Each row comes from the steps of one walk. Every step used is in the known rows, and no mark comes twice. Write the walk behind each row, first mark first.
Known rows
suloz > suvoz > gunat: [-36 -29   9  11  -3  29 -14  12 -16   2  -3 -14   6  26   9  12 -26  35
  12 -15   2  23  19  17  10]
suloz > suvoz > lodit: [-31 -21   0  -3  -3  24 -10  11  -9  -3 -11 -11  10  17  21  27 -22  42
   8  -6  -3  15  17  19   1]
kidova > tadisi > gunat > suloz > suvoz: [  1  -4   9   0   5  25   6 -13  26   1  27  42  11  31  -2  13  -5  27
  10  -6  -7 -22   4  -9   4]
kidova > lodit > suvoz > gunat: [ -1  11   0  -3  -1  20  -7  13  34 -13  16  29 -16  14  -9  17  -1  -7
   4  -6 -13  -1   9   7  13]
tadisi > vogeg > lodit > kidova: [ 30  25   3   6   1  -5   5   1  15  13   9  28  -4 -15 -24 -16  15  -9
   1  -4 -23 -40  -9  -8 -13]
vogeg > lodit > suvoz > gunat > suloz: [-15  14   5   6  -1   1   1  14  22  -6  20  10 -17   3   0  25  -8 -20
   2 -11 -21  -4  17   4   8]
nogot > gunat > suvoz > lodit > kidova > tadisi: [-45   2  -1  -3  -6  -4 -32   7 -30 -10 -23  16  -2 -23  17  23 -18  34
  13  -3   0  -2   8 -13 -14]
lodit > kidova > tadisi: [ 22   8  -3   0  -7 -11  -3  15 -17  14  27  39   2 -17 -23  -2  15  17
   9   3 -27 -14 -21 -15 -17]
gunat > suloz > suvoz > lodit > pupif: [-42 -31   0   5   3  11 -15  25 -14   1  -4 -14  12   8  19  61 -25  42
   9   3  -8  22  21   2 -18]
nogot > lodit: [-20  13   3  -5  12 -21 -19  -7 -22 -14 -43  19 -16 -14  -3  17  -2 -12
  -9  10  12  -8  -3   9  -4]
vogeg > lodit: [ 14  24   2   2   2  -8  15   4  22  -2  16  13  -7  -5  -2   0  -2 -29
 -16  -7 -10 -22   0  13  16]
lodit > kidova > tadisi > gunat: [ 18  13  -3   2  -3 -10   1   7  -8  13  49  45  -8   0 -15 -10  12  34
  13  -4 -26 -21 -22  -7 -11]
pupif > lodit > nogot > gunat: [-15   5  -9  -1  13  -9 -23  24 -48  -5 -16 -17 -11   5  -8  10  16 -23
  20  21  -7  14 -11   1  -7]
suvoz > lodit > kidova: [ -7   1 -13 -11  -7  -7 -10  17 -28   6  12 -14  -8  11  17  24   5  53
  15  -5 -19   2  -3   3 -25]
sabeka > lodit > nogot > gunat > tadisi > vogeg: [-29  17  -7 -13   0 -19   6  10 -19   2 -12  -2   0  -1 -12 -20   7  -1
   9  17 -16 -17   6 -14  14]
gunat > suvoz > lodit: [-19  -7  -5  -9  -1  13 -14  13  -8  -8 -12  -6  11   4  22  30 -22  36
  14   2  -5   3  24 -10 -19]
tadisi > vogeg: [ 19   7   5   1   2  13  -2 -13  15   8 -16   9   6   1 -17 -11  13   3
   8   0  -5 -25   0 -17 -16]
suloz > suvoz > lodit > nogot > gunat > tadisi: [-57 -21  -9  -4  -5   2 -19  20 -32  -3  -8   4  10  18  16  12 -26  30
  19  -5  -5  16  15   6  -6]
suvoz > lodit > pupif: [  4   1 -11 -18  -7   1  -5   9   0   3  11 -35  -6  27  25  63  -1  62
  14   4 -11   3  -1   5 -14]
pupif > lodit > suvoz > gunat > suloz: [-17   2   3   3  11  23 -26  22 -27  -5 -14 -27 -19  17  -2  43  13  -3
  28  12 -17  27  14  -7 -13]
pupif > lodit > suvoz > gunat: [ -7   7   2   0   9  24 -23  18 -23  -5 -12 -26 -21  19  -3  35  16  -5
  27  12 -16  24   9  -2  -7]
nogot > gunat > tadisi: [-56  13  -2   3  -3 -24 -24  -6 -37  -4 -19  25  -8 -12   6 -17 -13  -8
   9 -10  10  -2   7 -24  -8]
nogot > gunat > suvoz: [-52   0   3   6  -1  -7 -29   3 -23 -14 -28  12  -4 -32  13   7 -24   8
   5  -2  12   5  11  -8  -2]
suvoz > gunat > suloz: [-35 -27   5  10   0  16 -16  11 -25   6   3 -32  -1  38  12  27 -11  31
  16 -17   3  19  22  -8 -12]
sabeka > lodit > nogot: [ -8   9  -8 -15   1 -12  18  18  -7   1   2 -18   2   4  -9  -8   8   1
   2  22 -19  -7   2   4  23]

Which walk is each row?
[ 49  20  10  -9  -2  24  13 -18  41   8  -2  46  19   9 -29   1  20 -13
   1  -1 -16 -50  -3 -26  -3]
kidova > tadisi > vogeg > lodit
[ -8  14   2  -1   9  23 -25  13 -25   0 -15 -12 -17  23 -12  22  19  -8
  35   9 -20  12  13 -21 -18]
pupif > lodit > suvoz > gunat > tadisi > vogeg
[-21   4  -3  -1   8  11  -2  -8  14  -8  35   6 -12  36  31   4 -23  58
  19 -12  -2 -14  13  11  -2]
tadisi > gunat > suvoz > lodit
[ 28  11  12  -5  -3  30   4 -11  37   7   0  40  14  16 -26  19  14  -5
  11  -4 -22 -38   9 -32 -10]
kidova > tadisi > vogeg > lodit > suvoz > gunat > suloz
[-73 -17   6  15   1  -4 -29   8 -30 -10 -30   5  -2 -26  15  22 -26  10
   2  -5  12  18  13   0  -3]
nogot > gunat > suloz > suvoz
[-13  21   2  -3  10 -27 -22   2 -29  -6 -11  54 -18 -19 -12  13  -1  15
   3   9  -7 -22 -13   0 -15]
nogot > lodit > kidova > tadisi > gunat > suvoz
[-38 -13   5  15  13   9  -1  -3   9  -2  38  13 -10  29  20   5 -24  40
  11 -13   1  -2  11  17   3]
tadisi > gunat > suloz > suvoz
[-41  25  -1   7  -3 -28 -22  -3 -32   3 -11  40 -11 -22  -7 -25  -5 -10
  11 -12  -3 -22   1 -28 -16]
nogot > gunat > tadisi > vogeg > lodit > kidova
[-19   4  -9  -1  13  -6 -27  28 -49  -7 -19 -12  -7   0  -7  13   8 -20
  22  23  -8  15  -5  -3 -10]
pupif > lodit > nogot > gunat > suvoz
[-16 -11 -19 -18  -4  -9  -6  16 -17  -1   7 -21   3  33  17  21   1  28
  19   1 -11   4   3   3 -16]
suvoz > lodit > nogot
[ 11  20   0 -14  -1  -3  18  11  11   5   6 -32  -7  -3  -1  34   6  36
  -4  25 -19  -8  -2   6  26]
sabeka > lodit > pupif
[ 54  22   9 -10  -3  20  13 -14  44  10   7  42  16   8 -29  18  18  -2
   3   4 -20 -48  -9 -26  -3]
kidova > tadisi > vogeg > lodit > pupif
[ -2  24  -7  -2   1 -20   2   1  -7  13   9  48   9  16 -24 -38   4 -32
  16  -7 -17 -35   8 -42 -22]
gunat > tadisi > vogeg > lodit > nogot
[  9  20   3   9   2 -10  11  16  11   7  46  47  -5  -8 -10   5  -4  -1
  -5 -10 -29 -28  -8   9   5]
vogeg > lodit > kidova > tadisi > gunat > suloz > suvoz
[-44 -30   6  14   6  11 -12  20 -14   0  -9   3  16  -5   7  30 -23  12
   2   1  -3  20  21  -2 -11]
gunat > suloz > suvoz
[ 26  32   0   3   0 -15  16   8  17   7  51  45 -12  -6 -13  -6   6  -6
  -6 -10 -28 -37 -17   9   9]
vogeg > lodit > kidova > tadisi > gunat
[  4   7 -10 -14  -6   2  -4   5 -12   7  29   6  -6  27  15  24   9  63
  19  -8 -22 -14  -6  -1 -21]
suvoz > lodit > kidova > tadisi > gunat
[ 14   7   4 -12   1  26   5 -17  29  -2  26  37   9  37   5  11  -4  40
  15  -6  -9 -31   6 -13   0]
kidova > tadisi > gunat > suvoz > lodit
[-48  25   2   4  -3 -20 -23  -8 -16  -4 -20  41 -12 -19  -5 -17  -7 -19
  13 -11  -2 -18  10 -31 -11]
nogot > gunat > tadisi > vogeg > lodit > suvoz
[  7   4 -11  -3  14  -3 -13  27 -38   0  -5 -18  -5  16 -13  10  20 -24
  19  23 -13  12 -10   1  -9]
pupif > lodit > nogot
[-40  -9 -14   0  -2 -34 -16  19 -30  -6   2  10  -4  -6  -5 -11  -5 -15
  13   5  -1   7 -11  -1  -2]
lodit > nogot > gunat
[ 33  17  -5  -6   1   2   4  16  38  -3  28  23  -8   4  -9  35   1   6
  -9   9 -10 -13 -14  12  14]
kidova > lodit > pupif
[-12   7 -12  -4   3 -11 -11  24   8 -14   9  44  -2  -5 -11  -3  -9 -25
  -2   5  -4 -10  -5   7   9]
kidova > lodit > nogot > gunat > suvoz
[ 29  29   0   1  -3 -16  13  14  10   8  36  42  -5 -16 -18  -1   9 -17
  -9  -5 -29 -31 -15   2   5]
vogeg > lodit > kidova > tadisi
[ -8   9 -12  -5   2 -13  -7  20   9 -12  12  39  -6  -1 -13  -7  -2 -28
  -4   3  -3 -11 -11  11  13]
kidova > lodit > nogot > gunat
[-41 -11  -1  12  10   4  -5   5  -3   1  44  10 -13  30  25  12 -21  60
  16 -14  -8  -1   7  18  -7]
tadisi > gunat > suloz > suvoz > lodit > kidova
